Each row comes from the steps of one walk. Every step used is in the known rows, and no mark comes twice. Write the walk behind each row, first mark first.
Known rows:
roge -> sepa -> botuk -> ruki: [ -9.3 -29.5   3.0  -6.8  -5.3  -5.8  -2.3  -7.4  10.0  14.4   8.9  45.9
  19.9   7.5  -2.9  32.0  -2.7  32.2  21.2 -17.3  14.7  29.6  10.8]
fuzu -> ruki -> roge -> sepa: [  1.6 -36.5   2.7 -12.4 -10.2   6.3   4.6  -1.0   5.9  -9.8  26.9  15.9
  -0.2 -17.4   9.2  28.6  11.4   6.0  18.0 -12.8  10.2  34.7  22.0]
roge -> sepa: [-17.8 -40.5   5.1  -5.9 -11.9  -8.0   8.2  -3.7  29.8   0.9  15.4  18.7
   7.4 -15.7  -7.0  20.3   1.3   7.5  28.4 -12.8  19.0  22.5  11.9]
ruki -> botuk -> sepa -> fuzu -> veke: [-35.5 -52.3  23.4  11.8  -4.0  -4.3  -1.3  -8.9  24.0  14.6   9.0  39.3
  14.0  11.1  -5.0  15.4  -1.2   4.1  -1.7   0.1  20.6   6.4  16.8]
veke -> fuzu -> ruki -> botuk: [-16.5 -50.9  23.7   6.7  -6.7  -0.9  32.0   1.0  11.2 -16.7  36.9  20.3
  17.2 -14.3  -2.3  15.1  -0.7 -11.0  14.2   6.4  16.8  18.3  30.9]
fuzu -> veke -> botuk -> ruki -> roge: [ -8.8 -40.7   7.0   0.7   8.3  -3.4   9.0  12.1  12.1   1.5  24.3  19.8
  -1.2   6.7 -11.1   1.8   0.8  13.9  -4.9 -18.6  19.7  32.9  38.1]
fuzu -> veke -> botuk -> ruki -> roge -> sepa: [ -8.3 -36.8  -1.7  -8.0   9.1   2.1  -0.3   1.0  18.3   3.7  22.2  25.9
  -8.5   2.4  -6.2  11.3   1.9  26.1   0.4 -20.5   6.2  41.6  33.5]
botuk -> ruki: [ -3.4 -40.4  14.3   8.1  -4.3  -7.8   6.5  14.3  12.8   4.7  16.7  20.7
  23.2   3.4  -8.7  16.4   0.1  -0.3  22.5 -15.4  28.3  25.2  17.8]
veke -> fuzu: [-20.6 -47.8   9.2   4.8   7.9 -13.2  32.8  -1.5  23.4  -7.1  35.7   9.9
   8.2 -14.6 -12.5  16.9  -4.1  -6.3  24.7   6.4  25.4  11.2  17.6]
ruki -> botuk -> veke -> fuzu -> sepa -> roge: [-44.4 -47.6  29.9  -9.6   2.9  -4.5  20.8  -6.2  22.0   8.4  45.3  54.1
 -13.0   1.1 -14.5  12.2   4.0   5.5  14.3 -16.8  15.9   6.0  36.1]
botuk -> veke -> fuzu -> ruki -> roge: [-20.8 -36.0  18.5  -5.0  11.1  -4.2  21.3  11.0   8.3  -9.2  41.0  16.6
 -10.4 -12.8   2.7  24.0  11.7   0.6  21.3  -4.9  24.3  27.4  37.0]
ruki -> roge -> sepa: [-11.2 -30.2   5.3 -17.8  -8.1   0.7   4.3  -0.2  19.0   2.1  26.0  21.3
  -5.8  -7.1   2.0  32.6   7.2  12.2  14.2 -17.8  18.1  27.6  14.4]
roge -> sepa -> botuk: [-19.2 -29.0   3.1 -13.0 -13.2 -12.1   9.3 -15.3  21.1   9.0  11.6  33.4
  11.4  -6.9  -8.1  23.1  -6.3  27.6  20.9 -13.0  15.7  18.1   6.7]
botuk -> ruki -> roge -> sepa: [  0.2 -29.4   4.5  -9.3  -3.3   7.7  -6.6   5.4  11.0   7.3  24.4  29.7
   2.4   8.5   6.7  37.6  11.2  15.6  17.7 -21.2  17.8  38.8  18.9]
sepa -> fuzu -> veke -> botuk -> ruki: [-19.1 -50.2   7.7  14.7   6.7 -12.3  14.3  -1.7  17.3  11.3  17.1  27.3
   9.8   9.7  -7.6  10.6 -14.1  18.3   1.1  -1.5  14.0  17.1  28.5]
sepa -> botuk -> veke -> fuzu -> ruki: [-27.2 -36.1  15.4  -1.6   9.2 -16.5  25.9  -3.7  11.3  -3.6  27.3  31.2
   8.1 -12.9  -9.9  21.1  -2.8  16.0  24.4  -1.6  19.9  18.6  32.4]
roge -> sepa -> fuzu: [-22.6 -39.5   4.8  -1.1  -9.6  -5.1   9.8 -12.3  27.7  14.0  20.2  29.7
   3.6  -1.4   4.8  37.2  -5.9  16.0  21.5   0.7  17.7  11.5   7.9]
botuk -> sepa -> roge: [-11.5 -42.9  18.0  -5.2  -7.7 -15.4   8.8  -8.5  18.6  13.6  18.6  33.8
  17.6   8.7 -18.3  15.5   3.8   4.4  25.0 -23.1  23.8  10.7  13.0]
veke -> botuk: [-17.1 -40.9  12.6  -1.8  -4.6 -18.0  27.8   6.4  30.9   1.9  19.3  13.0
  16.3  -5.7 -23.2  -4.0 -11.1   1.5  15.0 -18.2  28.6  12.8  26.3]
ruki -> botuk: [-25.4 -40.5  28.3   0.9 -19.5  -4.8  10.7   6.8  26.0  -1.0  20.8  26.7
  17.7  -6.6 -10.5   3.5  -1.5  -4.7   7.6 -11.2  28.8  12.8  21.6]
botuk -> veke: [-33.7 -34.9  22.3   0.3  -4.7 -19.8   6.2  12.9  32.5   1.7  15.5  19.3
   8.2  -8.9 -14.4   7.4   3.9   3.4  28.3 -20.5  34.6  16.3  23.3]
botuk -> veke -> fuzu: [-36.1 -40.8  18.6   2.5  11.3 -16.9  25.0   3.5  34.1   0.1  32.0  20.3
  -0.3 -12.3 -15.3  15.3   0.8   2.1  30.1  -3.5  32.2  15.2  25.8]

Which walk is each row?
[ -4.4 -42.2  -1.5  -9.0   8.2   5.7  21.8  -4.8   5.8 -12.3  43.6  14.2
  -7.2 -19.9   8.7  39.7   7.5   2.7  22.7   2.5   8.6  33.9  27.2]  veke -> fuzu -> ruki -> roge -> sepa
[ -7.0 -44.2  32.4  -0.5 -20.1  -2.6   5.4  -6.3   7.8   0.4  18.9  44.2
  27.2   8.0  -7.9  10.1   5.4  -0.8  12.3 -24.5  14.6  19.3  29.4]  fuzu -> ruki -> botuk -> sepa -> roge
[-13.2 -49.0   6.4  10.5   7.4 -13.9  12.2   8.5  22.9   1.3  12.5  18.5
  13.9  -4.4 -21.4  -8.6  -8.0  12.3   9.2 -15.8  16.1  25.8  31.8]  fuzu -> veke -> botuk -> ruki
[  4.1 -37.9   5.7 -15.0   8.5   4.6   1.4   6.4 -17.1  13.8  24.2  49.0
   7.1  14.2  -5.1  34.9   8.6  20.3   0.0 -25.6  20.1  24.8  18.0]  fuzu -> sepa -> botuk -> ruki -> roge
[-23.4 -50.5   6.8   5.4   0.9 -21.1  24.5   1.4  32.7  -2.9  14.0   5.9
   5.5 -15.4 -25.3 -15.3  -8.9   5.7   7.7 -10.4  16.2  16.0  29.0]  fuzu -> veke -> botuk
[-16.9 -54.0   1.7  -8.3  16.3 -11.7  33.8 -10.2   6.0   6.9  29.6  35.4
   5.2 -11.5 -18.2  24.7  -2.7  11.1  14.1  -0.8  15.2   5.8  13.1]  veke -> fuzu -> sepa -> botuk
[-11.9 -41.0  15.5  -8.9  -2.4 -18.0  21.3  -8.2  27.8  16.9  22.6  37.2
  17.0  13.4 -30.0   5.2  -5.7  12.9  19.4 -34.0  23.5  11.7  24.9]  veke -> botuk -> sepa -> roge
[-20.4 -41.8  30.8  -8.1 -18.1  -9.1   4.5 -10.1  21.4  12.7  20.8  48.4
  21.2  15.6 -15.0  11.8   3.8   3.7  12.0 -25.6  24.3  12.4  20.3]  ruki -> botuk -> sepa -> roge
[-13.3 -44.0  29.4   7.3 -24.2  -1.4  11.5   9.4  12.9 -14.9  20.0  22.1
  24.2 -12.6  -0.8   2.4  -0.5  -8.2   9.1  -9.7  19.0  18.9  29.8]  fuzu -> ruki -> botuk
[-20.3 -16.7   9.4 -21.6  -6.1  -2.8  -6.4  -2.2   8.3   5.8  19.7  40.8
  -5.6  -6.3   8.8  31.0   8.1  31.6  14.7 -23.6  15.0  32.9  32.5]  fuzu -> ruki -> roge -> sepa -> botuk -> veke
[-36.2 -19.1   5.9 -25.5  10.8  -5.5  10.6 -15.0  22.2  13.9  37.2  44.7
 -18.1   0.8  -4.0  40.3   1.0  34.0  15.4  -7.9  21.9  27.3  23.6]  ruki -> roge -> sepa -> botuk -> veke -> fuzu
[-31.7 -54.9  13.3  -0.6  21.8 -12.1  23.7   4.4  24.8   1.5  29.9  28.0
  -9.9 -15.3 -16.0  18.7   6.1   1.1  30.1 -13.5  25.4  10.5  25.1]  botuk -> veke -> fuzu -> sepa
[-31.4 -52.9   8.0  12.8  -3.5 -12.3  12.0  -4.5  23.8   2.7  19.6  16.3
   1.1  -8.1  -3.0  13.0  -5.2   3.0   5.7  12.9  17.2   3.3  13.2]  sepa -> fuzu -> veke
[ -5.6 -40.2  11.0  -1.3  -8.9   2.5  14.9   6.1  -3.9  -2.4  34.2  19.0
   5.0  -0.4  15.5  36.1   3.1  -1.3   4.9   0.6  20.8  15.9  22.0]  sepa -> fuzu -> ruki -> roge
[-36.8 -34.9  36.5   7.5 -18.4  -3.0   3.8   9.0  19.9   3.7  22.4  41.5
  12.2   3.9   9.1  17.4  -0.3   2.5   8.6  -7.8  23.4  10.7  36.0]  sepa -> fuzu -> ruki -> botuk -> veke
[-10.7 -56.2  10.5  -8.8  -6.1 -11.6  18.9  -3.1  10.3   6.0  27.1  32.8
   3.6 -10.4 -16.1  10.8   2.0   0.5  19.9 -23.3  12.1   5.3  14.9]  fuzu -> sepa -> roge
[-32.5 -52.0   6.1   8.2   0.8 -18.3  24.8  -5.5  30.8   6.0  23.1  18.4
   2.9  -2.6 -13.4   1.5 -15.2  10.7  -0.7   3.1  15.8   5.1  24.2]  sepa -> fuzu -> veke -> botuk
[-20.9 -43.7  -2.5   8.8   7.4  -6.2   7.7 -10.0  24.5  15.4  15.3  34.5
   1.4   8.2  -2.8  20.1 -12.8  29.4   7.9  -6.3   4.3  21.9  26.8]  roge -> sepa -> fuzu -> veke -> botuk -> ruki
[-31.9 -12.1  12.4 -28.0  -3.5  -5.9  -7.6  -3.8  22.6  19.0  19.7  43.6
 -10.7   2.7  -3.1  29.9   5.3  38.2  11.3 -24.8  23.3  29.0  20.8]  ruki -> roge -> sepa -> botuk -> veke
[-17.5 -43.8  12.8   2.5   7.0 -16.5  20.3  -5.7  27.3  22.6  14.2  35.1
  18.8  17.4 -16.5  20.0 -12.7  12.3  12.2 -19.6  32.2   4.1  18.4]  veke -> botuk -> sepa -> fuzu
[-11.2 -51.8  27.9   8.2   3.1  -0.8  21.1  -2.1  10.5  -8.3  25.4  30.3
  23.0  -3.3  -6.7  21.7   5.8  -9.8  19.0  -3.5  20.9  21.0  27.7]  veke -> fuzu -> ruki -> botuk -> sepa
[  0.1 -42.1   1.3 -12.4  25.5   7.9  18.2  -1.0 -18.4  12.5  40.5  47.9
   1.3  11.3  -4.9  41.8   6.5  19.8   3.3 -10.7  17.4  23.9  21.8]  veke -> fuzu -> sepa -> botuk -> ruki -> roge
[-19.2 -42.1  30.4   0.9 -11.7  -4.5   2.1   4.5  25.8   7.7  10.3  34.8
  27.8   8.5 -16.2  11.2   5.8  -2.2  14.0 -22.7  33.0  17.0  16.4]  ruki -> botuk -> sepa
[-18.5 -51.2  10.3  -1.6   3.0 -22.8  14.6 -15.5  27.5  11.2  14.9  29.5
   7.8   4.3 -30.8  -6.9  -4.7  15.7  10.0 -24.3  11.1  14.7  30.4]  fuzu -> veke -> botuk -> sepa -> roge
[-20.6 -33.0  10.3 -13.4  11.5   2.2  13.0  -2.1  17.7  -6.8  39.2  23.7
 -18.2 -15.0   7.4  35.5  10.1  12.4  25.5  -6.6  13.7  36.1  34.8]  botuk -> veke -> fuzu -> ruki -> roge -> sepa
[ -4.1 -23.1  11.6  -9.3  -2.9  -1.7   0.1   6.1  -5.6  13.5  24.5  40.1
  15.2  19.7  -3.1  30.2   2.2  22.5   1.0 -16.8  27.4  27.8  19.1]  sepa -> botuk -> ruki -> roge
[ -4.8 -34.0  -2.2 -18.0   4.6   1.8  20.5 -15.7  -3.2  -5.4  38.8  31.4
  -5.2 -12.4   7.4  42.1   0.4  23.2  11.6   4.4   5.3  30.0  23.4]  veke -> fuzu -> ruki -> roge -> sepa -> botuk
[-14.3 -22.7   2.0 -24.5  -7.6  -2.6   2.6 -10.4  12.9  10.2  23.6  37.6
   0.7   0.6  -2.6  35.0   1.7  29.5   7.2 -13.5  17.4  25.8  11.9]  ruki -> roge -> sepa -> botuk
[  1.3 -33.9  12.3  -3.0   0.0   1.4   1.5  18.1   3.1   2.7  28.3  22.8
  10.6  10.7  -2.8  26.2   9.1   4.4  10.7 -18.9  29.9  30.3  19.4]  botuk -> ruki -> roge
